Each row was made from one small tree. Brackets hold a mark, then the marks that hang from it, in alphabetical order. Every link used is in the known rows. Write each row's tree.
Known rows:
(E A): -0.82,+0.15,+0.01,+0.98,-0.76,+0.74,+0.46,-0.84,-2.05,-1.00,+0.66,+0.11,-0.25,+0.99,+0.77,-1.05,-0.48,+1.21,-0.11,-0.37,-0.52,-0.77
(H (A (V (S E W)))): -1.88,+0.60,+2.87,+4.53,-0.93,-0.58,-0.13,+0.11,+1.31,-0.82,+0.87,+1.55,+1.36,-0.55,+0.42,+1.10,-4.06,+2.54,+0.96,+0.52,+0.50,+0.16
(B (E A)): -0.80,+0.59,+0.99,+0.54,-0.54,-0.24,-0.04,-1.98,-1.54,-0.45,+0.64,-0.20,-0.12,+1.34,+0.95,+0.07,-1.72,+2.13,+0.70,-0.85,-1.61,-1.94
(S H): +0.10,-0.06,+0.14,+0.51,+0.38,-0.75,-0.18,-0.16,+0.47,-0.71,-0.37,-0.37,+0.75,+0.48,+1.21,-0.23,-1.27,-0.27,-0.22,+0.37,+0.04,+0.30
(V (B (E (A W) S) H)): -1.68,+0.81,+5.72,+1.89,-4.07,+0.58,+0.32,-2.80,-1.76,-2.92,+1.83,-1.49,+0.50,+3.43,+2.36,-1.13,-2.00,+3.03,+0.67,-0.11,-1.44,-0.11
(S E (H A) V (W B)): -1.10,+1.49,+1.50,+6.12,-0.15,-1.78,-0.47,+1.25,+1.11,+0.86,-0.16,+1.57,+3.49,-1.35,+2.35,+2.42,-4.01,+2.13,-0.66,+0.66,+0.03,+0.01
(B (E S) (H A)): -1.57,+1.48,+4.01,+1.00,-1.20,-1.21,-1.14,-1.75,+0.41,-1.60,+1.36,-0.77,-0.11,+3.30,+1.54,+1.69,-0.84,+2.73,+1.45,+0.20,-2.29,-1.32
(A (V B S) W): -1.41,-0.79,+4.33,+1.83,-2.75,+1.89,+0.75,-0.85,+0.24,-2.05,+0.65,-0.56,+1.03,-0.36,-1.68,-1.18,-3.17,+1.37,+0.77,+0.52,+2.17,+3.67
(W (B (E (A H V)))): -1.74,-0.79,+2.19,+2.82,+1.55,-0.10,+0.31,-2.34,-4.00,-0.97,+1.51,+0.18,+3.32,-0.37,-0.25,+0.17,-3.10,+4.72,+0.90,-0.47,-0.46,+2.89
(A H): +0.12,-0.80,+0.16,+0.68,+1.34,-0.46,+0.27,+0.01,-1.10,-0.79,+0.54,+0.01,+1.52,-0.06,+0.21,-0.22,-0.63,+1.07,+0.42,+0.42,+0.27,+1.77
(A (V S) W): -1.27,-0.55,+2.26,+1.46,-0.21,+1.28,+0.63,-0.72,+0.39,-1.71,+0.62,-0.21,+1.11,-0.61,-0.52,-1.78,-2.26,+2.05,+0.55,+0.30,+1.84,+2.31
(A H (V (B E) S) W): -1.32,-1.11,+5.50,+2.13,-1.16,+0.52,+0.44,-2.00,-0.33,-2.25,+1.19,-0.83,+2.75,-0.04,-1.38,-0.25,-4.97,+3.42,+2.01,+0.49,+1.44,+4.15
(A H (W B)): -0.88,-0.51,+1.47,+2.16,+1.73,+0.56,+1.45,+1.16,-2.35,-0.57,+0.44,-0.24,+3.33,-1.87,+0.61,-1.80,-0.58,+3.29,-0.09,+0.08,+1.64,+3.46
(W (B (E A))): -1.61,+0.68,+1.54,+1.05,-1.06,+0.24,+0.62,-1.27,-2.88,-0.01,+0.25,-0.02,+1.01,+0.17,+0.68,+0.12,-1.71,+3.24,+0.06,-0.95,-1.17,-0.22
(A H (V (B (E S))) W): -1.04,-1.33,+4.91,+2.89,-0.65,+0.72,-0.50,-2.00,-1.44,-2.19,+1.90,-0.55,+2.89,+0.61,-0.59,-0.79,-2.49,+3.21,+1.20,+0.60,-0.05,+3.59
(A H (V S) (W B)): -1.91,-1.20,+2.97,+2.78,+0.74,+1.25,+1.54,+0.08,-1.96,-1.99,+0.79,-0.11,+3.73,-1.80,-0.54,-2.05,-2.90,+4.12,+0.39,+0.61,+2.47,+5.73
(E (A V) S): -1.54,-0.81,+0.95,+2.34,-1.18,+1.67,-0.32,-1.92,-2.87,-2.36,+1.70,+0.53,+0.31,+1.64,+0.23,-1.67,-0.30,+1.85,-0.45,+0.32,-1.09,+1.04
(V B (S E)): -1.12,-0.37,+3.58,+0.61,-4.92,+0.29,+0.59,-0.75,+0.67,-1.64,-0.76,-0.05,+0.14,+0.33,-0.61,+0.74,-3.67,-0.46,-0.01,+0.77,-0.09,+1.34
(H (A V)): -1.31,-0.06,+1.57,+2.28,+1.57,+0.19,-0.96,-0.60,-0.09,-0.38,+1.38,+0.38,+0.55,-0.02,-1.80,+1.12,-0.95,+1.93,+1.25,-0.01,+0.29,+0.78
(B E): -0.02,+0.45,+0.92,-0.38,+0.21,-0.91,-0.54,-1.14,+0.59,+0.56,-0.04,-0.30,+0.14,+0.37,+0.11,+1.11,-1.25,+0.95,+0.86,-0.48,-1.04,-1.18

Write each row's tree:
-0.55,+0.53,+3.00,+1.89,-5.17,+0.73,+1.13,+1.09,+0.74,-0.87,-0.03,+0.45,+0.20,+0.05,+0.32,-0.16,-2.81,+0.28,+0.18,+0.69,+1.45,+1.51 | (V B (S W))
-2.19,+0.95,+6.15,+2.20,-3.09,+0.22,+0.28,-0.51,+1.22,-2.24,+0.16,-1.23,+0.95,+1.44,+0.12,+0.10,-5.18,+3.14,+1.88,+0.32,+0.64,+0.62 | (V (B E) (S (H (A W))))
+0.89,+0.88,-0.50,+3.58,+0.07,-1.40,-0.49,+0.59,+2.00,+0.61,+0.05,+0.87,+1.96,-0.12,+2.65,+0.96,-2.69,-0.18,-0.68,+0.73,+0.65,-0.20 | (S H V W)
-1.34,+0.87,+0.73,+4.05,-1.53,-0.29,+1.29,+0.58,-2.39,+0.25,+0.19,+1.47,+2.08,-1.30,+2.71,-0.57,-1.97,+2.45,-1.21,-0.39,-0.35,-0.50 | (S (E A) (W B))
-0.75,+1.25,+1.44,+4.31,+0.41,-2.09,-0.34,+0.98,+1.44,-0.14,+0.19,+1.09,+1.76,-0.12,+2.74,+1.05,-3.01,+1.39,+0.19,+0.46,-0.35,-1.90 | (S E (H A) W)
-0.23,-0.30,+2.09,+1.99,-4.27,+1.28,-0.80,-0.60,+0.00,-1.04,+0.42,+0.22,+0.28,+1.33,-0.59,+0.99,-0.93,-0.70,-0.71,+1.18,-0.67,+1.82 | (E (S (V B)))
-1.32,+0.33,+1.97,+0.55,-1.90,+0.48,-0.13,-0.41,-1.53,-0.23,-0.16,-0.01,+1.01,+0.33,+0.57,+0.12,-0.26,+2.21,-0.37,+0.00,-1.62,+0.86 | (W (B (E S)))
-1.51,-1.01,+4.95,+2.96,-2.51,+0.19,+0.42,-1.70,+1.14,-2.70,-0.05,-0.54,+2.43,-0.33,+0.10,-0.73,-5.67,+0.82,+0.19,+1.02,+1.31,+3.04 | (A (V B (S E H)) W)
-2.30,-0.22,+2.55,+3.02,-1.13,+0.46,-0.37,-2.56,-3.21,-2.05,+0.92,+0.02,+2.32,+1.36,+1.43,-0.80,-2.81,+3.66,-0.45,+0.09,-1.73,+1.73 | (W (B (E (A V) (S H))))
-1.08,-0.36,+4.06,+2.43,-0.95,+0.46,+0.86,-1.73,-2.74,-1.80,+1.56,-0.82,+2.11,+0.87,+0.53,-1.11,-3.16,+3.83,+1.44,-0.40,-0.02,+1.18 | (V (B (E (A H W))))
+0.69,+0.63,+1.47,+3.42,-2.89,-0.02,-0.15,+0.57,+1.25,+0.97,+0.49,+0.92,+1.18,-0.46,+0.27,+1.82,-2.23,-0.50,-0.23,+0.58,+0.97,+0.82 | (S (V B) W)
-0.45,+1.37,+1.75,+3.86,-2.50,-0.58,+0.11,+0.37,+0.05,-0.22,+0.80,+0.76,+2.24,+0.60,+3.29,+1.06,-0.74,+1.51,-1.33,+0.94,-0.14,+1.72 | (E (S V (W (B H))))
-0.95,+0.79,+1.93,+4.45,+1.49,-1.23,-0.90,-0.24,+1.94,-0.67,+0.19,+0.22,+2.45,-0.12,+1.73,+1.15,-3.64,+1.77,+0.16,+0.50,-0.09,-0.99 | (S E (H (A W)) V)
-0.24,+1.19,+3.23,+4.78,-3.76,-1.54,+0.13,-2.03,+0.29,-0.75,+1.27,+0.59,+1.68,+1.44,+2.93,+2.31,-4.35,+0.65,-0.37,+0.41,-0.60,-0.58 | (S (E A) (V (B H)) W)
-0.73,+0.53,+4.99,+0.05,-4.16,-0.66,-0.62,-2.51,+0.26,-1.71,+0.85,-1.25,+0.04,+3.02,+0.98,+1.52,-1.54,+0.69,+0.76,+0.51,-1.83,+0.56 | (V (B (E S) H))
-0.92,-1.43,+1.70,+1.31,+0.47,+0.26,+0.38,-1.15,-0.72,-2.16,+0.85,+0.14,+1.95,+0.00,-1.02,-0.48,-2.97,+1.96,+0.92,+0.93,+1.13,+3.99 | (A H (V S))
-0.93,-1.33,+0.69,+2.65,+1.89,+0.33,+0.20,-1.92,-3.18,-1.91,+1.99,+0.31,+2.08,+0.45,-0.21,-0.90,-1.88,+2.73,+0.64,+0.15,+0.12,+2.39 | (E (A H V))
-2.36,+0.31,+3.84,+2.31,-1.58,-0.04,-0.18,-3.52,-3.02,-2.05,+1.78,-0.42,+1.71,+2.13,+1.54,+0.10,-1.93,+3.96,+0.13,-0.22,-1.86,+1.62 | (W (B (E (A V) S) H))
-1.07,-0.15,+1.49,+1.51,+0.71,-0.07,-0.62,-3.12,-1.58,-0.56,+1.40,+0.07,+0.68,+0.89,-0.27,+0.46,-2.50,+2.60,+1.04,-0.78,-1.18,-0.56 | (B (E (A V)))
